Each row comes from the steps of one walk. Every step used is in the known rows, and no mark comes twice. Write the walk behind each row, first mark first.
Known rows
h > u > f > e: [-0.695  0.689 -2.392  0.884  1.472 -1.028 -1.146  0.629 -1.052 -2.154
 -0.222 -1.447  0.772 -0.854  1.424  0.892 -1.362  3.611 -1.377]
j > f > e > m > a: [ 0.798  1.300 -1.665  0.729  2.687 -0.790  3.844 -2.004 -0.756 -0.567
  1.004 -4.139  1.109 -0.691  0.900 -0.154  0.023 -0.782 -1.896]
j > h > u > f: [-0.834 -0.024 -0.767  0.630  0.872 -1.219 -1.776  0.589 -0.867 -0.381
 -2.505  0.121 -1.590 -0.670 -0.211  1.953  0.106  1.882 -2.154]
j > h > u > f > e: [-1.291  0.665 -2.128  0.498  0.817 -2.837 -2.327  0.842 -2.003 -2.163
 -2.509 -0.938  0.193 -1.125  0.439  1.842 -0.773  2.880 -3.584]
h > f: [-0.875  0.615 -0.012  0.487  0.787 -0.002 -0.657  0.495 -0.838  0.091
 -0.528 -0.310 -0.115  0.477 -0.001 -0.352 -0.407  0.037 -0.111]
e > a > m > f > u: [ 1.122 -0.415 -0.997 -0.284  1.624  0.900  0.572 -2.999 -0.693  0.131
  0.404 -1.035  0.376  0.603 -2.407  0.536 -0.624 -0.447 -1.328]
h > u > f: [-0.262 -0.029 -1.040  1.036  1.593  0.561 -0.524  0.394  0.059 -0.448
 -0.277 -0.350 -1.040 -0.336  0.802  0.992 -0.392  2.643  0.005]
j > h > u > f > e > a > m: [-0.540  0.747 -3.744 -0.469  1.998 -3.275 -2.596 -0.028 -1.656 -1.634
 -3.514 -2.145 -0.813 -1.547 -0.527  1.575 -0.704  4.294 -5.696]
h > f > u: [-1.138  0.473  1.049  1.250  0.933 -0.353 -1.998  0.373 -2.701  0.192
 -1.088 -0.234  0.641  1.551 -1.878  0.403 -1.668 -1.524 -0.812]
e > a > m: [ 0.758  0.004 -1.658 -0.990  1.254 -0.369 -0.246 -0.941  0.317  0.491
 -1.035 -1.133 -1.021 -0.423 -0.999 -0.269  0.026  1.406 -2.101]
m > e > a > f: [ 0.441 -0.615 -0.994 -0.029 -0.022  1.125  2.210 -2.484  0.420  0.090
  1.568  0.215 -1.275  0.686 -2.266 -0.648  1.492 -0.887  0.253]
a > f > e: [ 0.713  0.969 -2.955 -0.060  0.303 -0.559  1.939 -0.550 -0.586 -1.407
  0.993 -1.299  2.516  1.159  0.161 -0.414 -0.100  0.381 -0.011]
u > f > e: [-0.743  0.862 -1.758  0.396  0.380 -1.441 -1.715  0.873 -2.521 -2.871
 -0.382 -0.031  1.293 -1.020  0.706  0.879 -0.855  1.410 -0.799]
j > h: [-0.558  0.046  0.252 -0.431 -0.742 -1.760 -1.208  0.256 -0.880  0.044
 -2.205  0.440 -0.589 -0.376 -0.926  0.984  0.548 -0.770 -2.166]
u > f > e > m: [-0.190  1.010 -1.295  1.110  1.205 -1.894 -1.180 -0.653 -2.453 -2.518
 -1.037 -1.963  1.028 -1.947  0.644  0.998 -1.679  2.567 -1.834]
e > a > m > f: [ 1.453 -0.315 -2.125 -1.038  1.464  1.281  1.949 -2.870  1.160 -0.031
  0.921 -1.143 -0.454 -0.506 -0.532 -0.132  0.612  1.129 -0.584]
m > a: [ 0.114  1.095  0.281  1.187  1.351 -0.277  1.838  1.106 -0.874 -0.039
 -0.183 -0.333 -0.451  0.560 -0.153  0.156  0.789 -2.157  0.570]
h > u: [ 0.047 -0.208 -0.653  0.479  1.097  0.367  0.558 -0.254  1.510  0.653
  0.181 -1.384 -0.524  0.211  0.651  0.050 -0.483  2.262 -0.584]
a > m > f: [ 0.959  0.150 -1.178 -0.282  1.350  1.240  2.777 -1.545  1.193  0.488
  0.281 -0.907  0.577  0.304  0.550  0.765  1.097  0.722  1.072]
a > m: [ 0.266  0.486 -0.731 -0.303  1.136 -0.430  0.587  0.440  0.361  1.010
 -1.682 -0.883 -0.050  0.387  0.073  0.643  0.512  0.943 -0.488]
m > a > f: [ 1.228  1.377 -1.348  1.308  1.860  0.821  4.360  0.320 -0.378  0.316
  0.783 -0.542  0.206  2.057 -0.694 -0.132  1.526 -2.695  1.957]
u > f > e > a > m: [ 0.033  0.898 -3.453 -0.548  1.632 -1.851 -1.940  0.026 -2.184 -2.363
 -1.436 -1.203  0.262 -1.432 -0.230  0.592 -0.798  2.749 -2.928]

Which walk is each row?
[ 1.521  1.405  0.277  2.784  2.912 -0.001  3.486 -1.297 -2.201  0.773
 -0.397 -2.260  0.894  2.331 -2.578  0.714 -0.493 -3.017  0.221] : e > m > a > f > u
[ 1.299  1.109 -2.473  0.621  1.161 -1.022  2.487 -2.055 -0.483 -1.058
  0.262 -3.134  2.266  0.218  0.066 -0.187 -0.924  1.610 -1.084] : a > f > e > m
[-0.071  2.161 -0.957  2.276  2.601 -2.180  0.671  0.475 -3.264 -2.591
 -1.213 -2.271  0.625 -1.379  0.542  1.156 -0.904  0.478 -1.241] : u > f > e > m > a
[-1.186  2.568 -0.280  1.809  2.146 -4.159 -0.024  0.525 -3.605 -1.336
 -3.591 -3.156  0.461 -0.605 -0.521  0.862 -0.803 -0.719 -4.170] : j > h > f > e > m > a
[-0.249  0.238 -3.338  0.157  1.571 -1.040 -1.938 -0.696 -1.112 -2.723
  0.431 -1.661 -0.243 -1.599  0.423 -0.043 -1.755  4.083 -3.054] : h > u > f > e > a
[ 1.860  1.463 -0.881  2.019  2.683  0.344  4.905 -1.156 -0.361  0.636
  0.107 -2.352  0.028  1.281 -0.704  0.012  0.747 -1.471  0.896] : e > m > a > f
[-0.749 -0.819  0.709 -0.131 -0.468  0.003 -0.282 -1.653 -0.061 -0.288
  0.621  0.407 -1.991 -0.938 -1.796 -0.319  0.678 -0.352 -1.113] : m > e > a
[ 0.538  0.916 -2.539 -0.512  1.289 -0.370  2.134 -1.341  0.133 -1.286
  0.342 -1.992  2.382 -0.172  1.165  0.650  0.158  1.651 -0.411] : a > m > f > e
[ 0.626  1.264  0.785  1.877  2.220 -0.799  2.379 -0.389 -0.785  0.275
 -0.844 -2.195 -0.644 -0.358 -0.261  0.306 -0.070 -0.947 -0.493] : e > m > a
[ 0.176 -0.693  0.109  0.738  0.167  0.705  0.821 -2.567 -1.424  0.179
  1.073  0.373 -0.477  1.764 -4.228  0.054  0.249 -2.499 -0.464] : m > e > a > f > u
[ 0.036  0.736 -4.064 -0.046  2.758 -1.470 -1.400 -0.196 -0.679 -1.689
 -1.262 -2.577 -0.273 -1.197  0.438  0.657 -1.280  5.056 -3.479] : h > u > f > e > a > m
[ 0.731  0.086 -0.050  0.422  1.519  0.878  1.403 -1.683 -0.664  0.613
 -0.226 -0.762  1.427  1.374 -1.311  1.486 -0.127 -0.854  0.318] : a > m > f > u
[-0.531  1.333 -3.051 -0.667  1.966 -2.020 -1.494 -0.189 -1.511 -1.169
 -1.542 -2.550  0.650 -0.329 -0.312 -0.630 -1.295  2.366 -3.574] : h > f > e > a > m
[ 0.259  0.378 -1.790 -0.203  0.073  0.012  1.629 -1.810 -0.197 -2.316
  2.039 -1.110  2.415 -0.527  1.071  0.004 -0.328  0.715  0.106] : m > f > e
[ 1.346 -0.314 -1.464  0.165  0.740  0.794  0.286 -2.223 -1.449 -0.039
  1.108 -0.326  0.520  1.839 -3.453 -0.508 -0.976 -1.654 -0.948] : e > a > f > u
[-1.384  0.830 -1.983 -0.820  0.009 -3.395 -3.262 -0.373 -2.803 -2.158
 -2.126 -1.175  0.102 -1.106 -1.353 -0.340 -1.197  0.647 -5.371] : j > h > f > e > a
[ 0.681 -0.067 -2.704 -0.932  0.220  0.021  0.825 -3.152 -0.275 -2.808
  2.753 -1.353  1.455 -1.393  0.066 -0.887 -0.816  1.149 -1.513] : m > f > e > a
[ 0.135  0.903 -0.834  0.524  0.697 -2.037 -0.046 -1.328 -0.973 -1.423
 -0.607 -3.008  1.661 -1.332  0.603  0.053 -1.724  2.203 -2.445] : f > e > m
[ 0.197  2.039 -0.493  1.763  2.134 -2.411  1.804 -0.190 -1.808 -1.469
 -0.805 -3.308  1.177 -0.767  0.455  0.218 -0.970 -0.010 -1.891] : f > e > m > a
[ 0.146  0.054 -2.455 -1.152  0.453 -0.074  1.444 -1.538 -0.060 -0.871
  1.815 -1.929  1.835 -0.387  1.121 -0.572  0.132  0.163 -1.399] : j > f > e
[ 1.589 -0.240 -2.603 -0.630  0.555  1.140  1.729 -2.107  0.391 -0.172
  1.586 -0.405 -0.297  0.807 -1.546 -1.213  0.268 -0.133 -0.286] : e > a > f
